What can hang from each mark
vata: befi gimis mupo notev
befi: pamud tenofut
pamud: befi mupo notev
notev: pamud
tenofut: befi mupo
gimis: pamud vata
mupo: pamud tenofut vata

Every row comes from one small tree of marks. The marks that hang from a mark follow it in brackets, in alphabetical order. Every link used is in the known rows. Which tree was each row made from?
In the rows, 128 means zero.
Known rows
befi{pamud{notev} tenofut}: [114 170 124 113 129 137 101 157 171 121  64 132 134 150 154  92 140 107
  99 124 113 152 111 140]
gimis{pamud vata{mupo{tenofut}}}: [141 162  76 129 154 106  82 128 169 102  78 109 137 144  90  89 121 132
  91  80 136 152  90 108]
mupo{pamud{befi}}: [109 143 117 129 133 140 131 114 166 109 104 119 150 154 144  63 124  81
  95 123 115 156 112 130]
tenofut{befi{pamud{mupo{vata}}}}: [145 160 144 129  99 142 135 135 188 117  78 138 135 152 166  81 148  51
 119 135  96 179  81  75]
tenofut{befi}: [129 136 125 113 134 144 109 120 161 129 103 128 148 154 161  92 130  89
 115 122 106 166  99 105]
pamud{befi mupo notev}: [108 169 111 116 127 137 116 141 190 113  92 127 170 155 126  68 102 105
 102 117 117 148  97 121]
tenofut{befi{pamud}}: [126 140 136 134 118 144 106 139 169 113  89 140 129 162 163  88 150  77
 107 126 104 168  82 106]
notev{pamud{mupo{tenofut vata{befi}}}}: [149 168 115  88 117 126 138 151 210 112  58 112 168 133 118  71  97 109
  93  86 139 182  99  74]
gimis{pamud{notev}}: [124 181  96 131 131 132  89 131 159 131  86 138 155 138 122 104 123 115
 122 113 119 158  88 158]
notev{pamud{befi{tenofut} mupo}}: [100 166 130  71 140 141 115 137 210  94  75  94 169 135 134  62  74 119
  99 101 110 171 110  75]
befi{pamud{mupo notev} tenofut}: [113 183 126 107 118 133 105 156 190 104  61 128 138 149 156  91 129  96
 104 121 103 158 112 112]
notev{pamud}: [125 149 123 102 124 143 113 134 189 122  80 126 154 144 145  85 107 111
 113 101 128 167  83 117]
befi{pamud tenofut{mupo{vata{gimis}}}}: [152 163 138 115 121 165 136 129 155 167  45 105 128 128 159  70 143  80
 103 140 101 174  98 122]
gimis{pamud vata{befi mupo}}: [145 165  51 138 147 117  83 147 173  80  93 107 149 152  79 114 143 107
  91  89 136 176  84 101]
mupo{vata{gimis{pamud{notev}}}}: [145 200 106 129 110 147 117 135 148 163  73 137 143 123 133  94 149  82
 129 126 108 162  59 162]
gimis{pamud}: [128 164 102 128 138 137  95 118 164 117  85 122 150 135 130  96 118 103
 122 111 114 168  91 123]
vata{gimis{pamud{befi}} mupo notev}: [122 169  93 126 141 150 107 125 167 102  94 119 153 140 111  71 120  77
 108 124 112 175  67 140]
vata{befi{pamud{mupo}} gimis notev}: [130 168 111 130 109 152 134 149 194  87  72 127 142 154 151  85 167  46
 109 132 105 192  76 106]
gimis{pamud{befi} vata{mupo{tenofut}}}: [124 159  76 130 163 109  84 132 174  93  87 102 148 146  68  65 107 139
  77  83 139 147  88 105]
vata{befi mupo}: [145 142  78 116 134 141 105 160 178  88  90 120 150 163 118  97 116  87
  83  98 138 171 102 101]
befi{pamud tenofut}: [119 155 129 109 134 143 108 144 177 107  64 116 128 147 162  84 133  95
  99 123 109 162 115 106]
mupo{pamud vata}: [148 156 121 128 114 138 151 108 160 139  89 128 139 142 166  79 146  59
 116 132 113 167 114 128]
notev{pamud{befi{tenofut{mupo{vata}}}}}: [134 155 134  82 145 152 136 120 181 160  66  89 179 124 119  53  75 131
  94 122 124 179 121 110]
tenofut{mupo{pamud}}: [139 138 114 134 131 143 129  90 150 146  89 116 148 147 151  80 121  89
 105 124 114 172 127 144]
gimis{pamud{mupo notev}}: [122 193  98 126 121 128  93 130 178 114  82 134 159 137 126 102 114 102
 126 109 109 164  88 131]
vata{befi{pamud} notev}: [131 147 105 137 128 141 126 148 187  91  82 132 152 160 137  89 160  74
 101 134 127 189 103 124]
notev{pamud{befi mupo{vata{gimis}}}}: [129 177 136  99 104 158 148 140 202 130  70 113 158 131 138  51 107  75
 111 113 109 171  51  92]
vata{befi{tenofut} gimis{pamud} mupo}: [134 178  77  97 143 148  84 157 157  89  73  97 138 132 114 107 122  89
  90  96 111 183  92 104]
pamud{befi notev}: [110 157 108 122 136 141 112 144 171 130  96 131 166 156 123  70 113 115
  97 119 127 142  97 148]
vata{gimis}: [131 153 119 116 124 159 119 129 159 138  80 120 134 144 162  83 139  78
 114 116 108 155  75 125]
gimis{vata{mupo{pamud} notev}}: [138 146  84 137 140 114 131 101 170  97 108 121 137 162 140  94 167  68
 109 126 122 172 114 135]

Write each row's tree
[151 180 101 106 119 121 133 155 188 129  66 127 168 142 117  78 117 106
  92 103 135 163 114 107] | pamud{mupo{tenofut vata{befi}} notev}
[142 152 104 114 129 154 124 127 168 118  87 126 139 153 152  84 138  62
 115 127 116 171  81 135] | vata{gimis mupo notev}
[116 152 110 138 134 140 124 109 150 150  98 124 166 153 122  65 113 108
  90 128 120 156 120 177] | tenofut{mupo{pamud{befi notev}}}
[129 158 107 132 119 136 132 146 205  74  77 128 156 159 139  87 150  64
 107 131 117 195 104  98] | vata{befi{pamud{mupo}} notev}
[131 163  87 109 135 117 129 131 216  88  89 106 177 148 115  99 145 103
 114 110 129 198  95  89] | gimis{vata{befi notev{pamud{mupo}}}}
[137 163  83 139 113 136  95 192 182  85  78 148 138 173 111 101 142  86
  75 103 141 163  81 138] | vata{befi{pamud{notev}} mupo}
[124 161 124  97 123 135 133 115 212 106  81 125 170 142 152  82 107  91
 131 119 116 189  95 106] | vata{notev{pamud{mupo}}}
[146 147 148 124 126 129 142 121 174 137  77 141 141 146 159  64 155  78
 111 143 114 179 104 116] | mupo{tenofut{befi{pamud}} vata{notev}}
[152 175 127 112 112 152 163 108 182 142  76 121 150 133 169  74 148  44
 140 147  99 182  87 110] | pamud{mupo{vata{gimis notev}}}
[101 165 114  94 152 140 106 144 168 128  87 112 164 145 131  72 105 128
  92 123 117 145 126 137] | pamud{befi{tenofut} notev}
[137 162 115 139 124 141 149 108 150 171  92 127 168 144 124  58 121  94
  96 141 122 162 119 172] | tenofut{mupo{pamud{befi notev} vata}}
[112 145 127  83 155 151 112 122 181 139  72  88 177 134 118  59  68 146
  87 111 123 175 122 115] | notev{pamud{befi{tenofut{mupo}}}}
[122 166 111 104 127 138 111 163 198  73  62 106 143 149 143  92 129  84
  90 113 109 182 120  68] | vata{befi{pamud{mupo} tenofut}}
[136 157 112  99 121 153 121 134 186 114  81 128 144 146 146  84 122  77
 114 111 123 181  61 135] | vata{gimis mupo notev{pamud}}
[125 171 115 105 127 121 111 136 185 126  70 130 154 148 136  76 102 121
 103  98 125 144 111 121] | pamud{mupo{tenofut} notev}
[158 160 109 106 133 143 154 131 166 143  69 115 155 133 137  68 150  80
 102 127 129 179 103 125] | mupo{tenofut vata{befi gimis notev}}
[147 173 104 141 104 138 129 176 178 125  71 147 147 154 126  92 163  80
  94 128 133 169  86 139] | mupo{vata{befi{pamud{notev}}}}
[149 144  62 127 151 121 118 137 184  86 101 110 159 165 106 102 158  91
  95 115 140 182 108 110] | gimis{vata{befi mupo notev}}
[142 144 120 137 131 147 155  95 155 157  91 110 162 140 132  50 115  82
  96 138 117 171 123 139] | tenofut{mupo{pamud{befi} vata}}
[ 99 154 128  76 149 145 111 139 191 111  78  99 165 138 133  64  84 131
  92 106 120 165 110 103] | notev{pamud{befi{tenofut}}}
[120 156 129 137 112 139  98 152 165 126  92 157 134 164 154  97 156  89
 107 128 109 158  79 141] | tenofut{befi{pamud{notev}}}
[124 161 114 109 140 136 117 104 143 156  81 113 153 139 151  91 119 111
  99 128 109 164 152 167] | befi{tenofut{mupo{pamud{notev}}}}
[130 153  81 102 160 125 108 140 172 104  84  85 153 147 123 104 151 120
  90 109 124 168 132  88] | gimis{vata{befi{tenofut}}}
[135 166 118 101 149 147 132 124 159 176  74 103 177 134 118  61  96 128
  93 139 121 161 137 145] | pamud{befi{tenofut{mupo{vata}}} notev}
[142 183 132 126 102 122 131 154 193 132  51 145 137 145 140  66 131  94
 100 114 124 151  92 119] | befi{pamud{mupo{tenofut vata} notev}}
[125 173 105 126 114 121 107 175 196  93  60 137 146 158 117  81 129 108
  78  95 134 160  99 113] | vata{befi{pamud{mupo{tenofut} notev}}}
[139 143  97  96 158 147 112 127 161 132  74  87 169 141 125  91 104 123
  87 117 123 183 151 106] | vata{befi{tenofut{mupo}}}
[131 146 128 115 141 149 109 127 167 135  57 106 140 143 147  78 117 111
  95 127 112 172 128 118] | befi{pamud tenofut{mupo}}
[121 168  93 127 134 154  93 141 162 102  87 115 140 142 105  72 108  85
  96 102 113 160  55 124] | vata{gimis{pamud{befi}} mupo}
[140 178 138 133  93 136 128 148 183 131  80 154 140 154 158  88 154  62
 118 137  99 170  77 109] | tenofut{befi{pamud{mupo{vata} notev}}}
[126 170 128  87 140 143 142 127 191 117  75  93 165 133 142  56  97  90
 104 130 104 166 128  69] | pamud{befi{tenofut} mupo{vata}}
[156 163 106 102 126 126 142 142 192 115  66 109 161 139 125  71 112  95
  93 100 131 172 119  72] | pamud{mupo{tenofut vata{befi}}}
[106 171  93 114 179 118 107 102 171 105  95  86 169 129 105  80 136 126
 113 135 109 176 124 118] | gimis{pamud{befi{tenofut}} vata{notev}}
[121 147  92 114 148 124 117 132 204  93 101 112 167 160  98  69 122 113
  96 111 140 172  81 118] | gimis{vata{mupo notev{pamud{befi}}}}
[149 145  61 127 143 124 103 154 179  87  94 106 147 167 101 104 147 100
  82  95 142 165  96  95] | gimis{vata{befi mupo}}
